Each row was made from one walk, in order. Every step used is in the known rows, and no mark comes twice. Write each row's walk.
Known rows:
pivo nogav: [  0.2   5.1  -4.2   2.0 -11.0  -7.8  -1.4   6.8  -0.5  -4.7   4.0   8.5
  -4.4   2.4  -4.3   6.6  -3.9  -1.1  -1.8  -8.7]
venik zagub nogav: [  8.2   6.3   4.7   2.3 -11.9   1.2   3.2  -0.6  -1.2   0.4  -3.6  14.7
  10.2  -2.8 -24.9   8.4 -11.5  -3.8 -20.1  -6.6]
venik pivo: [  1.0  -2.3  -8.4  -2.4  16.5  -1.0  -7.2   5.5  -0.7 -11.7  -5.0  11.6
  -0.8   2.9   0.5   2.3 -10.4   6.7 -10.1   5.5]
venik pivo zezu: [  3.6  -5.7 -10.8  -1.4  11.6  -8.2  -6.2  14.4   4.6  -2.9  -5.7  11.9
   0.9   6.6  11.3   3.5  -5.0  14.8  -2.5  -3.6]
zezu pivo venik: [  5.8  -5.1   8.3  -0.8  24.7   5.6 -11.2   7.2  -4.2  -1.2  14.0   2.0
   2.9  18.3  -3.9   0.9   0.4 -26.1  -7.2  -7.3]
zezu pivo venik zagub nogav: [ 14.3   1.9  14.5   1.3  15.5   6.8  -7.9   6.3  -5.9  -0.5  10.3  17.0
  13.4  15.9 -29.3   9.6 -11.6 -29.9 -28.3 -13.0]
zagub zezu pivo venik: [ 10.5  -1.2   9.8   1.1  27.6   8.8 -10.1   2.4  -0.4   8.2   9.6   1.7
  11.9  18.6  -6.5  -2.0  -3.0 -32.9 -12.6 -13.8]
tesa venik pivo: [ 2.2  6.9 -8.5 -2.6 36.9  2.5  0.3  3.0  3.5 -5.1  1.4 17.3 -9.7 -4.7
 -5.8  3.9 -7.4 -0.8 -0.9 -6.3]
zezu pivo venik zagub: [ 10.6  -7.0  15.8  -0.6   5.3   5.7  -7.8  13.3  -4.7   0.7  14.1   5.4
   7.4  14.8 -15.3   5.2 -10.7 -19.5 -17.9  -3.6]
zezu pivo nogav tesa venik zagub: [  5.1   8.2   3.4   3.1  29.0   3.6  10.3  16.5  -0.7  -4.4  16.6  15.4
   3.8  -1.4 -26.2  10.1  -4.9 -12.1   6.3 -29.1]
nogav tesa venik: [ -2.3   3.5   2.6   3.2  40.1   7.7  13.0  -1.9   7.6   1.4   5.0  -4.4
  -2.1 -12.7  -5.0   0.3   8.5  -8.3  22.1 -18.9]
pivo nogav tesa: [ -3.1  -0.4  -1.3   6.0  10.1  -3.1   5.0   6.6   2.9 -10.0   2.6  -1.5
   2.5  -1.9  -3.1   4.9   3.5  -2.5  10.8 -15.9]
zagub zezu pivo: [  7.5   6.0  -0.8  -1.3  21.6   7.5  -3.9   1.0  -3.4   6.4   2.7   7.7
  14.7  12.1  -7.9  -3.6  -3.5 -16.4  -4.7 -13.5]
venik zagub nogav pivo: [ 10.1   9.1   7.0   6.0  15.9   1.4   9.9  -9.9   1.9  -5.0  -1.7  13.1
   9.4  -3.2 -35.3  11.7 -13.0   1.8 -24.8   2.9]
zagub nogav tesa: [  0.2   2.6   0.3   5.6  30.2   5.4   6.2  -8.0   2.3  -7.2  -5.3   2.2
  12.8  -3.7 -13.5   3.0   6.1 -11.1   5.8 -16.8]
nogav zagub: [  0.4   5.5  -7.0  -0.4  -2.9  -4.6   5.0  -3.1  -4.9  -3.6  -9.7   2.9
  -5.4   5.0 -12.0  -3.3   2.2  -5.4  -0.5  11.1]
nogav tesa zezu: [  1.9  -1.9   1.6   3.1  27.5   2.8   4.7  -5.1   2.9  -8.1  -6.1 -21.2
   7.1  -9.3  -3.0   1.9   7.4  -7.8  20.2 -15.3]
tesa venik: [  0.8   9.4   0.6  -0.2  20.0   3.2   6.8  -1.1   4.2   7.2   6.6   5.9
  -9.1  -7.9  -5.1   1.3   1.6  -6.6   7.1 -12.5]
zagub zezu pivo nogav: [  7.5  10.6  -4.7   1.3   9.2  -0.6  -6.1   8.1  -3.7   1.6   6.9  16.2
  10.8  14.6 -11.4   3.4  -6.7 -18.4 -10.1 -21.7]
nogav zagub zezu: [  4.8   9.3  -6.0   1.0  -1.4  -0.6   5.5  -7.3  -2.0   5.6 -14.1   2.1
   3.5   5.9 -13.8  -5.8  -1.8 -14.6  -6.4   3.1]
tesa zezu pivo venik: [ 11.5  -0.3   8.0  -1.0  33.3   3.3 -12.8   0.6  -4.2  -4.5   8.1  -9.2
   3.7  14.2  -7.3   4.4   0.8 -32.6   1.1 -12.3]
zagub nogav: [  4.0   8.0  -1.6   2.4   8.8   1.3  -0.4  -8.4  -1.1  -1.5  -4.5  11.7
   6.1   1.3 -14.1   4.3  -0.9 -10.1  -8.7  -9.2]
venik zagub: [  4.6  -2.2   7.6   0.1 -21.0   0.2   3.7   7.5  -0.4   1.8   0.4   3.6
   3.9  -3.5 -12.0   4.2 -10.9   6.0 -12.2   3.5]

Write each row's walk:
[  9.8   7.4   8.8   2.4  40.7  15.0  12.5   7.2   3.9  10.0   8.9   6.6
  17.0  -3.6 -24.4   0.5  -4.7 -18.9   4.5 -29.2]	nogav tesa venik zagub zezu pivo
[  2.3  11.2 -11.9  -0.6  25.2  -5.1  -1.6   8.9   2.8  -9.2   5.3  24.4
 -13.9  -1.8  -8.8  10.9 -10.7  -1.0  -7.0 -15.7]	tesa venik pivo nogav
[ 11.3  -3.9  16.6   4.8  37.3  11.1  -1.2   6.2  -1.9  -6.0   8.6   7.2
  19.4  11.7 -29.5   8.3  -3.8 -31.6 -11.9 -20.2]	zezu pivo venik zagub nogav tesa
[  8.1   4.5   9.8   7.2  43.1   2.3   0.7 -15.9   5.8  -4.7   4.0   3.8
   2.0   6.6 -21.8   9.8  -3.1 -20.9 -21.5  -2.3]	zagub nogav pivo venik
[  4.9   1.4   0.1   0.4  46.7   6.5   0.0  -0.7  -4.1 -11.6   1.2 -12.3
  14.1   3.5  -9.1   2.0   8.4 -18.4  22.8 -18.2]	nogav tesa zezu pivo
[  1.1   2.0 -12.4  -0.4   6.2  -8.7  -8.2  11.4  -1.5 -15.3  -1.3  19.2
  -5.1   5.6  -4.1   9.2 -13.4   5.7 -12.4  -4.0]	venik pivo nogav
[  2.4   6.9   6.1   5.6   7.3   0.0  14.7  11.7   6.5  -0.8   9.4   7.2
  -3.4 -12.8 -20.7  10.6  -4.8  -3.2   6.3 -23.8]	pivo nogav tesa venik zagub
[  8.7  17.6 -13.9  -1.2  12.7 -10.2  -3.3   2.0 -13.0 -14.6  -4.1   7.5
  -2.4  15.0 -25.1   6.6  -0.7 -22.4   2.3  -9.9]	tesa zezu pivo nogav zagub
[ 15.7  -2.2  15.6  -1.1  12.1   3.6  -9.4   8.3  -4.9  -2.3   9.0  -5.9
   7.6  10.6 -19.5   8.6  -9.7 -25.8  -9.6 -10.9]	tesa zezu pivo venik zagub
[ 4.2 -0.2 -1.5  4.0 20.4 -7.8  6.9  1.2 10.2  2.6  1.8 -1.4  0.5  2.7
  1.5  4.6  2.5 12.6  1.0 -0.7]	nogav pivo zezu
[ 13.8   8.1   4.5   2.5  37.0   8.1   3.5   0.0  -5.1 -11.4  -2.8   2.6
  23.6   1.4 -35.8  10.1  -3.3 -21.2   2.4 -24.6]	venik zagub nogav tesa zezu pivo
[ 12.1   9.0   2.7   1.4 -11.7  -0.3  -2.6  15.0  -4.7   4.0   7.2  19.6
  14.6  11.3 -22.7   7.3 -17.8 -12.1 -20.7 -17.7]	venik zagub zezu pivo nogav
[  9.2   1.9   5.0   4.6  10.6   4.3   4.2  14.5  -1.0  -1.1   6.0  10.1
  21.5   6.5 -22.6   6.0  -9.6 -12.8  -7.3 -25.1]	venik zagub zezu pivo nogav tesa
[  8.3   6.9  -3.0  -3.0  27.7   1.9  -6.4  -0.4  -7.0  -6.1   2.0  -3.3
   6.6   7.2 -10.6   3.2   1.6 -16.1   8.2 -11.4]	tesa zezu pivo
[  1.6  -2.2  -8.6   1.5  53.1  -0.6   6.5  13.1  12.4  -1.4   0.2   7.2
  -1.6  -6.3   6.3   3.0   4.0   6.3  19.3 -22.6]	nogav tesa venik pivo zezu
[ 12.5   4.2   6.5  -0.9   0.4   7.4  -0.6   9.0  -4.1   8.5   3.6  11.0
  19.2   9.6 -19.8   0.7 -13.4 -12.0 -16.0  -9.2]	venik zagub zezu pivo
[ 11.7  -6.3  19.2   4.0 -13.9   5.9  -1.9   5.1   6.0  14.7   2.9  -2.7
   8.5   4.6 -11.0   2.9 -14.6 -17.6 -23.9  -5.2]	pivo venik zagub zezu
[  7.4 -10.5  17.8   2.0 -13.3   2.0  -2.8   8.8   2.4   5.1   7.3  -2.7
   0.2   3.0  -9.6   5.3 -10.9  -9.5 -17.8   2.7]	pivo venik zagub
[ 12.4  -8.1  17.7   2.7  32.4   8.3  -3.3   7.9  -1.8  -7.2   8.2 -15.1
  14.1   6.4 -19.1   7.6  -2.9 -27.1   5.1 -18.0]	nogav tesa zezu pivo venik zagub
[  8.2   8.8  -2.8   6.3  30.5  -6.4   8.1  -7.6   9.3   0.7  -2.6   9.7
   6.8   4.6 -11.9   8.8   1.6   2.8  -7.0  -9.5]	zagub nogav pivo zezu
[  8.8  -6.3  19.6   5.3  12.2   2.1   4.0   0.2   6.2  -1.0   9.8  -3.6
  -0.1   2.5 -21.0   9.3 -13.1  -3.4 -23.7  11.3]	nogav pivo venik zagub
[  7.2  20.2 -17.3   0.2  23.2  -5.9   4.1   1.9   1.3  -3.5  -9.2  27.0
 -11.4   2.4 -23.2   4.5 -12.6 -14.2 -12.1 -11.3]	tesa venik pivo nogav zagub zezu
[  4.5   5.3  -2.2   4.8  27.9   4.2   1.0   7.2  -0.7  -3.1   5.4   6.6
  17.0   9.4 -10.4   1.9   0.6 -20.0   5.3 -29.3]	zagub zezu pivo nogav tesa
[  3.3  12.8 -13.1  -1.0   5.9  -8.5  -1.4   6.9 -12.8 -11.9   0.8  19.4
  -4.0  19.0 -21.8   2.6  -1.0 -15.9  -4.0  -1.7]	zezu pivo nogav zagub
[ 13.0  -2.7  19.5   6.5  13.0   5.2   4.3  -4.7   9.6   8.2   4.9  -4.3
   8.2   3.2 -21.6   6.1 -16.6 -11.9 -30.1   2.8]	nogav pivo venik zagub zezu
[ 11.7   2.4   9.5   4.3  63.4   9.5  -6.6  -7.3  -1.4 -10.9   3.2  -7.0
  16.2  10.8 -21.3   7.3   7.7 -42.9   6.1 -29.8]	zagub nogav tesa zezu pivo venik
